Each row comes from the steps of one path. Every step used is in the known rows, and no mark comes twice. Write the path behind each row, first mark first.
(in the rows, 128 means zero)
Known rows:
sizaf, zeza, lafisi, kekob, rira: [ 80 127 134 181 114 140 104 141 132 115 172 147 147  90  59 158 117 151
 158 112 191 124 108  86 101 133 138 144  84 117 188 164 160 145 106 118
 115  41  75]
katotu, nazup: [137  75 167 118 121 112 137 105 101 136 190 149 139 117 102 149 119 185
 117 104 123 114 131 165  89 131 128 146 129 102 151 144 142 159  42 117
 116 144  91]
lagep, zafubuv: [129  82 135 127 128 101 147 131 137 126 135 177 168 105 126 124 142 158
 127 139 108 145 139 110  89 118 147 120 140 102 126 150 127 138  87 128
 187 104 113]
sizaf, zeza, lafisi: [132 100 139 130 101 125 103 126 121 129 177 167 136 121 107 138 108 158
 114 103 147 130 117 138  82 137 145 153  84 141 132 141 145 155  96  97
 132  58  94]
rira, kekob: [145  98 120 109 131  71 117 167 150 129 168 131 128  94  61 129 107 169
 113 106 128 115 108 114 116 124 130 132 129  96 103 155 135 177  88 119
 113 107 146]
rira, lagep, sopu, dezes: [139 110 129 131 100 151 113 127 130 107 138 138 123 125 129 133 117 144
 112 118 105 113 120 111 148  98 172 134 133 142 114 150 121 158  64 108
 161 143 142]
daka, gosav: [137  69 145 124 116 138 103 130 127 133 137 148 138  96 101 121 152 167
  90 128 143 149 100 132  72 147 125 177 169 100  99 130 144 136  94 124
 125 100  92]
zeza, lafisi: [135  94 152 116 109 118 115 117 142 142 147 145 125  96 116 129 115 168
 107 111 156 130 124 124  86 142 146 149  93 124 130 131 138 133  77 100
 139  77  86]
dezes, sopu, ruza, koporo: [145  87  91 111 148 117 130 184 159 113 165 177 129 104 140 127 172 165
  89 156 146  95 140 150 128 106 120 156  99 127 141 147 125 150 103 116
 101 161 125]
nazup, koporo, ruza, sopu, lagep, zafubuv: [ 57 125  96 106 140 131 143 124 143  81 169 203 170 114 174  82 198 200
 116 183  91 136 184 115 123 127 111  70 155 123 176 157  82 105 177 105
 189 185 165]
sizaf, zeza, lafisi, kekob: [110  79 126 157 107 115  99 154 117 110 201 167 173 112  82 147 104 173
 119 114 170 129  92 113  93 132 147 156  70 134 141 166 153 158  94 116
 122  34  82]
dodor, dezes: [102  85 112 131 140 140 114 148 146 130 133 135 146 119 115 129 176 161
  83  74 125 108  71 134 122 115 157 162 125 123 160 133 147 147  85 111
 123 119 133]
daka, gosav, dezes, sebi: [126  68 101 126 162 122 130 145 128 108 145 104  98 120 109 148 141 127
  86 131 123 164  91  91  72 153 105 224 163  99  99 159 134 184  81 112
 131  72 103]
dodor, dezes, sopu: [ 99  79  51 117 153 119  93 165 152 120 150 126 111 117 113 128 192 190
  84  98 137 104  86 153 153 113 124 193 129 132 168 154 162 170 105 113
 134 147 100]
zafubuv, lagep: [145 114 128 110  86 149  86 155 119 147 134 165 148 129 113 152 138 160
 138 155 115  89 134 123 125 136 157 121 148 122 135 139 149 149  97 116
 141  94 129]
zafubuv, lagep, sopu, ruza: [152 117 141 110  96 156 102 158 123 131 123 153 127 154 152 126 151 137
 140 152  88  96 141 126 137 135 176  91 142 112 107 135  89 155  78 127
 127 125 171]
zeza, lafisi, kekob, rira: [ 84 121 147 169 121 133 117 131 154 130 142 126 136  65  69 148 125 160
 152 121 200 122 113  72 105 139 139 137  95  99 186 153 154 123  89 121
 123  62  68]
ruza, sopu: [133  91  97  99 131  97  82 152 161 118 147 159 119 110 121 122 150 185
 100 117 154 107 131 160 139 128 123 152 151 123 167 148 167 137 119 103
 146 149 100]
koporo, ruza: [136 115 162  89 105 124 120 135 119 130 117 152 132 115 124 126 129 162
 117  86 115 112 114 115  91 122 164 126 153  79 137 128 124 143  90 114
 146 134 156]
daka, gosav, dezes: [125  61 135 128 120 160 101 120 132 120 150 131 144 108 107 148 164 158
  81 133 145 162  91 116  78 138 118 188 169  94  78 137 135 128  90 121
 133  89  85]
lafisi, zeza: [139  95 115  99 116 108 126 150 140 129 122 153 142 105  91 153 135 161
 111 111 141 106 147 118 100 141 145 138 137  99 132 151 146 149  51 120
 141 124  78]
sebi, dezes, sopu, lagep: [ 84 124  29 110 118 124  88 161 144 115 184 150 104 109 122 128 173 191
  54 148 147 112 147 153 154  97  98 193  91 147 169 133 168 160 133  86
 135 172  93]
nazup, katotu: [154  98 137  72  95 114 109 159 126 134 106 143 110 114  96 147 136 157
 113  90 162 113  98 142 129 105 159 174 123  99 142 118 155 136  76  96
 130 119  84]
zeza, lafisi, kekob: [113  73 140 143 114 108 111 145 140 125 171 145 160  89  93 139 113 183
 111 122 178 127  98 100  99 138 146 153  81 117 140 156 145 134  75 119
 129  53  76]
ripi, lagep, sopu, ruza, koporo, nazup, katotu: [147  77 188  83 104 167 136 136 110  75 171 173  86 151 126  95 154 178
 130 140  70 103 115 125 170 110 146  93 103 120  96 120 117  89  84 128
 105 185  96]
katotu, nazup, koporo, ruza, sopu, beti: [ 69 112 132  90 167 140 152  91  91  87 182 185 144 137 154  92 180 227
 134 138 108 116 162 170 129 153 111 105 150 110 207 149 103 130 120 105
 120 227 137]
lafisi, kekob, rira, lagep: [ 88 137 132 177 103 149  99 160 151 124 144 133 144  61  45 184 112 148
 153 156 159  80 115  73 146 121 144 141 140 108 188 170 156 150  87 118
 138 101 111]
rira, kekob, lafisi: [147 144 145 106 145  98  99 169 132 153 182 113  94  60  33 148 112 176
 112 127 161 141  98 110 128 137 139 123 115 124 128 154 128 151  70 103
 123  61 144]
koporo, nazup: [128  79 163 104 126 119 136 119  94 120 184 156 132 109  89 110 139 178
 153 131  99 100 128 125 102 130 129 130 103 108 133 159 149 159  60 115
 120 138  96]
katotu, nazup, koporo, ruza: [ 96 110 183  92 132 141 166  74  86 108 183 164 155 118 125 126 151 217
 143 124 102 111 149 150  80 145 138 100 149  81 176 151 102 145  84 126
 129 172 148]
sebi, dezes, gosav: [121 139  92 103 154 113  99 132 139 117 135 139  91 120 107  97 154 162
  49 119 162 131  91 139 124 124 128 171  88 123 175 116 172 191 107 113
 131 119 131]
sizaf, zeza, lafisi, kekob, rira, lagep: [ 70 145 133 194  94 164  75 140 137 110 184 142 138  81  47 179  85 146
 156 152 166 100 110  77 130 135 139 137  90 150 187 168 151 155 106 101
 131  48 100]
daka, gosav, dezes, dodor: [119  65 147 121 123 138 102 155 152 107 152 130 147  89 121 176 174 139
  66 147 146 150 100 120  74 105  85 189 144 115  86 103 138 132  70 120
 112  93 100]
sebi, dezes, gosav, daka: [142 160  84  90 163 150  95 148 141  61 147 117  85 143 130 141 125 165
  58 111 202 138 106 123 122 127 118 154  98 119 164 123 175 192  99 118
 130 102 118]
sopu, ruza: [136 109 151 110 118 127 147 161 127 133 122 156 146 103 140 137 139 125
  92 109 137 111 119 141  84 114 172 141 105 107 127 128  95 158  62 116
  95 133 170]
rira, lagep: [139 108 137 125  90 135  95 144 140 137 149 152 133  93  92 166 103 155
 108 147 117  87 126 126 126 124 154 149 138 132 130 149 142 159  74  96
 156 117 128]
zeza, lafisi, kekob, rira, lagep: [ 74 139 147 180 101 157  89 131 161 123 155 121 126  57  57 168  92 156
 149 160 175  99 117  64 135 140 141 132 100 131 184 158 144 134  86 104
 137  68  93]
daka, gosav, dezes, sopu, lagep, zafubuv: [ 86  52  59 148 129 145 109 136 133 101 196 150 145 109 135 131 197 172
  73 204 118 190 140 105  99 119  60 183 157 123  67 158 105 134 123 116
 172 126  60]
beti, sopu, dezes: [143  96 132 120 128  95 159 150 109 110 120 145 135 113 137 161 157 117
 110  86 141 135 111 110  76  98 168 158 124 104 121 143 131 178  83 117
 129 112 117]
lafisi, kekob, rira, lagep, sopu, beti: [ 95 126 121 189 119 156 119 155 138 122 135 136 132  93  60 149 131 146
 172 156 130  91 130  61 175 133 146 133 142  98 159 177 138 148  74 116
 153 128  81]

Write each row's path:
[110  57  63 127 145 153 107 144 113 113 156 140 122 117 118 133 194 174
  81 161 152 165 111 128 113 139  82 226 156 111  81 151 138 149 102 113
 126 136  47] => daka, gosav, dezes, sopu, beti
[109  73  88 114 139 154 103 149 131  99 155 122 113 107 140 141 184 153
  65 159 155 160 104 143  97 126 103 205 144 110  81 140  97 157  97 126
  96 138 118] => daka, gosav, dezes, sopu, ruza
[ 99 158 120  68 197 172 139  95  90   4 190 129 104 169 189 109 152 206
  96 113 185 150 132 148 117 134  94  85 129 130 211 147 101 180 108 130
  99 198 173] => katotu, nazup, koporo, ruza, sopu, dezes, gosav, daka
[126  83 147 137  99 128 141 126 130 115 137 189 158 107 132 142 125 167
 102 148  88 149 140 110 102 123 153 112 165 114 100 142 137 106 105 153
 198 108 104] => ripi, lagep, zafubuv
[ 88 120  33 105 153 121 108 154 126 110 143 160 107 121 126 110 177 191
  79 140 150 122 136 154 161 111 117 203  92 135 178 131 177 164 124  99
 136 173  88] => sebi, dezes, sopu, beti
[ 87 112 105 108 122 116 109 144 141  98 157 184 143 127 171  88 161 172
  99 142  88 140 157 113 126 110 115  87 156 121 154 133  94 113 147  95
 185 182 159] => koporo, ruza, sopu, lagep, zafubuv
[129  92  64 117 104 107 110 177 131 142 184 155 117  97 109 145 160 174
  85 145 145 103 156 146 126 111  98 186 116 127 127 161 144 166  99  94
 131 155  71] => dezes, sopu, lagep
[ 46 107 127 109 150 132 156  82 109  77 222 197 167 128 172  89 182 227
 124 180  73 140 191 146 114 134  88  60 152 124 194 157  72 115 140 106
 168 219 149] => katotu, nazup, koporo, ruza, sopu, lagep, zafubuv
[ 98 119 133 165 125 126 127 160 143 131 132 135 154  71  55 162 143 152
 155 117 185 101 112  81 117 120 142 146 134  76 187 166 166 141  88 136
 122  95  87] => lafisi, kekob, rira
[108  85 159 114 139 128 169  84 102 121 203 166 164 104 105 144 157 213
 136 146 129 111 156 169  85 146 125 129 130 104 172 168 128 152  70 123
 122 150  96] => katotu, nazup, koporo
[117 110  58 103 182  83 135 173 137  86 128 128  89 133 156 114 134 129
  90  92 144 129 115 125 133 110 131 187 119 155 195 157 149 192 104  99
 120 147 154] => ruza, sopu, dezes, sebi
[166 102 127 109  89 140  80 142 130 142 139 153 122 153 115 132 145 173
 158 147  93  94 143 118 148 144 157 107 170 106 111 153 144 149  93 123
 172 103 108] => zafubuv, lagep, sopu
[139  64 165 118 142 130 140 125 121 113 208 186 150 114  89 100 158 191
 148 152  95  90 134 113 113 126 110 115  94 118 138 157 165 129  83 112
 114 139  83] => ruza, koporo, nazup
[ 96 126 116  97 129 108 106 165 166 103 138 152 133  96 130 153 157 158
  63 123 145 108 124 144 122  76 121 165  83 139 183  83 177 148  91 106
 122 131 142] => sebi, dezes, dodor
[152  83 136 133  97 143 138 135 113 130 129 172 120 133 126 126 138 167
 107 113  90 128 137 122 138 139 156 141 163 104  78 146 142 114  83 137
 167 143  67] => ripi, lagep, sopu, beti
[120  99 100 129 169 124 111 151 140 132 129 121 109 126 106 102 186 146
  54  83 141 119  46 132 122 130 135 171 106 128 161 133 142 196  80 119
 113 110 137] => dodor, dezes, gosav
[150 101 149 110 129  86 160 169 121 124 123 144 122 104 140 167 152 106
 107 111 128 114 120 129  67 121 171 145 122  85 109 139  93 184  75 117
 109 118 146] => beti, sopu, ruza
[122 108 147 114 121 114 148 178 134 110 121 152 161  93 151 160 153 115
  78  97 153 120 117 126  89  59 139 156  83 148 147  98 136 155  50 118
  96 130 155] => sopu, dezes, dodor
[160  85 152 124 146  96 163 177 148 116 149 175 141 107 140 159 169 119
 104 133 122 103 125 120  79 117 153 129 114  96 116 138 108 153  97 114
 105 119 136] => beti, sopu, ruza, koporo
[149  92 151 125 134 136 152 170 155 125 147 187 166 103 142 130 155 139
  89 131 133  99 123 132  97 110 154 124  97 119 135 126 110 127  84 113
  91 133 158] => sopu, ruza, koporo
[167  78 151 124 137 129 145 155 164 118 150 173 138 126 144 109 163 151
 108 125 109 105 132 127 121 117 154 110 117 101 109 140 106 126  79 121
 121 142 134] => lagep, sopu, ruza, koporo
[ 62 122 139  84 160 150 148  77  94  59 178 167 147 138 176  93 174 217
 118 111 127 129 142 165 121 117 128  94 140 129 219 142 103 132 120 117
 111 225 181] => katotu, nazup, koporo, ruza, sopu, dezes
[118  99  83 116 112 112  90 168 153 128 178 166 129 106 129 128 157 170
  75 131 145 105 147 154 137 119 105 151 132 143 155 143 145 131 122  79
 131 165  99] => ruza, sopu, lagep
[153 102 118 124 100 154 106 151 105 146 127 171 136 161 128 118 159 159
 157 153  85 102 147 112 153 148 156 115 153 114 107 145 130 145  84 115
 157 121 100] => zafubuv, lagep, sopu, beti
[110 157 147 150 100 159 100 131 156 142 120 132 109  69  69 175 115 133
 148 145 137  81 141  97 135 125 145 137 151 115 176 147 149 148  88  98
 149 124 121] => kekob, rira, lagep
[132  88 180  74 131 147 147 154 105  94 165 174 122 128 118  99 164 155
 133 139 113  92 105 132 133  97 140 116  56 123 144 115 112 122  69  98
  62 171 128] => sopu, ruza, koporo, nazup, katotu
[151  75 178  74 134 140 143 142 117  89 167 161  96 149 119  77 170 169
 152 132  90  98 114 123 158 103 139 101  77 107 120 128 109 120  64 104
  93 179 105] => lagep, sopu, ruza, koporo, nazup, katotu
[ 93 127 112  73 144 126 111 121 149  89 142 174 135 112 144  99 181 215
 126 137 132 104 149 144 131 142 132 106 170 103 193 156 126 122 165 110
 159 176 157] => nazup, koporo, ruza, sopu
[ 87 159 118 198 130 164  90 123 121  81 168 117  89 122  73 118 109 120
 130 131 172 137  81  59 150 123 135 130  66 161 170 166 126 203  92 119
 129  63 118] => sizaf, zeza, lafisi, kekob, rira, lagep, sopu, dezes, gosav
[134 102  91  99 133 107 125 175 132 123 141 146 110 100 138 137 155 152
  92 134 151 106 135 159 116 111 138 173 109 116 134 148 111 179  83 121
 104 160 138] => dezes, sopu, ruza
[ 76 146  74  77 195 110 163 144 124  56 121 145 106 134 181  87 165 160
 116 112 123 126 134 110 122 124 141 140 136 136 223 165 108 177 150 108
 134 174 211] => nazup, koporo, ruza, sopu, dezes, sebi
[141  94 145 112 122 106 143 163 144 102 124 141 136 116 154 139 158 128
  99  92 131 125 125 122 114  65 139 142 103 130 124 111 131 154  47 126
 126 138 133] => lagep, sopu, dezes, dodor
[120  55  89 128 156 164 107 158 157  89 178 153 131 111 141 132 202 167
  60 184 151 149 108 133 109 121  85 188 135 121  87 138 109 129 117 122
  93 140 107] => daka, gosav, dezes, sopu, ruza, koporo
